Each row comes from the steps of one path. Every step used is in the known rows, and no mark comes twice. Write the path behind each row, first mark first.
In the rows, 128 means zero.
Known rows:
j/a/e/r: [133 112 121 150  75 217 136 131 138 141 161 115 162 143  84 199 187 137
 142 105 138 124  71]
r/a/j: [157 136  75 168 130 166 154 115 162  78 134 126  71 135 130 186 183 135
 130  83 122  87 111]
e/t/w/m: [108 126 160 153 100 100 146 152 117 175 179  98  76 135 152 170 142 153
 140 133 160  73 119]
w/a/e/t/m: [128 123 119 163  88 117 147 156  92 133 128 162 156 145 114 215 147 131
 122  97 124  99 138]
a/e/t/w: [112 127 147 145  93 122 137 158 116 130 184  95 124 148 124 204 141 159
 123 133 121  87 103]
a/w/m: [125 120 131 160 116 155 161 135 132 152 160 107 103 145 151 146 179 144
 153  97 203  87 121]
j/a: [155 118 120 168 108 151 152 122 167 153 133 112 104 136 119 186 176 120
 152  93 155 102  72]
r/m/w/a/e: [133 153 152 154  97 154 178 130 145 119 144  95 119 157 161 189 183 123
 119 119 109  91 101]
r/m/w/t: [113 141 133 150 132 128 170 135 155 150 132 102  45 131 182 154 191  95
 134 131 136  73 107]
m/w: [140 128 110 163 126 143 168 131 155 127 139  90  75 139 168 157 194 118
 127 126 149  75  89]
a/e/r: [131 100 121 167  88 208 141 150 119 119 167 122 157 145 114 173 203 141
 129 112 130  90 114]
r/m/w/a: [142 153 141 156 113 132 180 120 163 124 125  90  78 141 167 169 185 124
 129 122 129  83 104]
t/w/a/e: [140 134 155 156  95 153 164 128 147 176 163  93 154 163 128 179 149 158
 118 147 124  89  92]
m/w/t: [130 122 112 152 128 137 165 130 159 185 143 105  67 134 160 145 181  95
 130 144 158  82  95]
w/t/m: [115 120 105 167 132 130 161 147 129 171 106 161  83 138 149 163 175  93
 140 112 156  74 135]
m/w/a/j: [158 148  75 154 128 168 177 106 162 144 115 108  96 149 147 167 171 147
 120 137 115 116  82]
t/m/w/a/e: [132 146 110 150 102 158 184 136 125 145 119 123 127 163 146 196 174 116
 111 127 127  89 103]
w/t: [140 108 120 174 132 131 150 136 150 187 142 135 101 128 142 148 180 104
 140 119 154  79 122]
m/w/a: [160 132 111 156 112 137 172 112 169 157 127  92 106 137 152 157 176 125
 122 136 151  94  91]
j/a/e: [145 120 131 163  97 173 148 133 149 150 153 117 144 153 114 206 179 117
 144  90 130 108  70]
e/t: [140 109 114 174 110 106 130 148 125 120 152 125 103 120 133 182 167 134
 142  95 147  86 130]
e/t/m/w/a: [124 141  95 140 102 100 161 139 119 136 104 122  86 126 138 198 149 125
 125 122 145  97 122]
m/w/a/e: [150 128 124 155 100 163 173 127 147 156 151  94 145 151 148 176 170 124
 109 131 125  98  86]

Write each row's path:
[105 136  98 127 116 152 156 129 146 185 106 132  95 137  96 187 149 122
 167 105 198 118  88] : j/a/w/t/m
[127 148 136 158 123 136 173 134 155  96 136  83  50 145 187 171 206 119
 136 108 129  65 108] : r/m/w
[122 146 147 144  89 121 155 147 120 115 154  97 117 141 147 212 158 132
 121 115 106 100 113] : r/m/w/a/e/t
[101 128 167 149  86 122 144 164  96 172 201 109 115 150 148 190 138 147
 128 133 136  80 115] : a/e/t/w/m
[122 120 133 163 102 181 147 146 133  81 143 112  97 131 140 161 210 140
 147  98 138  77 134] : e/r/m
[121 140  90 151 121 138 182 138 134 112 105 114  59 146 167 176 190 103
 126 119 152  64 110] : t/m/w
[145 125  65 160 109 213 140 116 142  66 139 123  84 127  98 177 191 151
 127  95 134  98 118] : e/r/a/j
[127 124 153 161  83 196 151 142 124 111 149 122 163 147 118 181 193 149
 134 105 113 104 130] : w/a/e/r/m
[102 133 127 134 106 176 158 134 143 141 141  96  55 124 150 149 198 110
 142 143 143  89 110] : e/r/m/w/t
[115 132 157 162 109 133 168 139 143 180 170  98  72 149 172 148 167 138
 134 136 168  62 104] : t/w/m
[123 134 141 148  83 116 132 146 127  98 194  87  98 126 108 220 128 146
 119 115 130  72 109] : r/a/e/t/w
[121 117 112 141  86 199 138 125 133 108 181  96  91 118 104 155 183 146
 145  88 221  87 137] : e/r/a/w/m
[138 164  99 146 129 165 183 111 157 109 112 104  71 150 167 176 180 145
 131 124  97 111 100] : r/m/w/a/j
[108 127  94 143 128 141 161 143 123 162 108 137  89 143 128 164 163 122
 149 113 191  90 128] : a/w/t/m
[109 142 137 125  70 215 159 131 142 110 154  81 109 143 120 206 194 129
 141 116 116 115  63] : j/a/e/r/m/w
[168 133  87 170 125 164 161 113 151 140 115 139 124 150 133 167 172 158
 131 109 116 119 111] : w/a/j
[137 120 106 141 124 146 136 123 162 142 154 103  78 119 108 162 157 116
 144  95 201  84 123] : r/a/w/t
[157 115 138 173 102 158 156 132 139 155 149 131 172 152 125 178 176 133
 125 106 127  94 115] : w/a/e
[131 124 109 131 114 155 141 115 167 199 131 107 109 132  93 174 149 129
 158 111 197 127  74] : j/a/w/t
[112 137 126 148  96 185 160 137 140  85 139  79  63 131 154 159 213 129
 139 127 136  81 109] : e/r/m/w
[135 134 139 149  93  96 140 129 138 162 148  96 110 130 113 182 125 169
 131 149 146  98 111] : e/t/w/a
[130 155  91 135 103 209 169 113 145 105 115 101  87 141 139 171 190 165
 125 139 102 126  99] : e/r/m/w/a/j
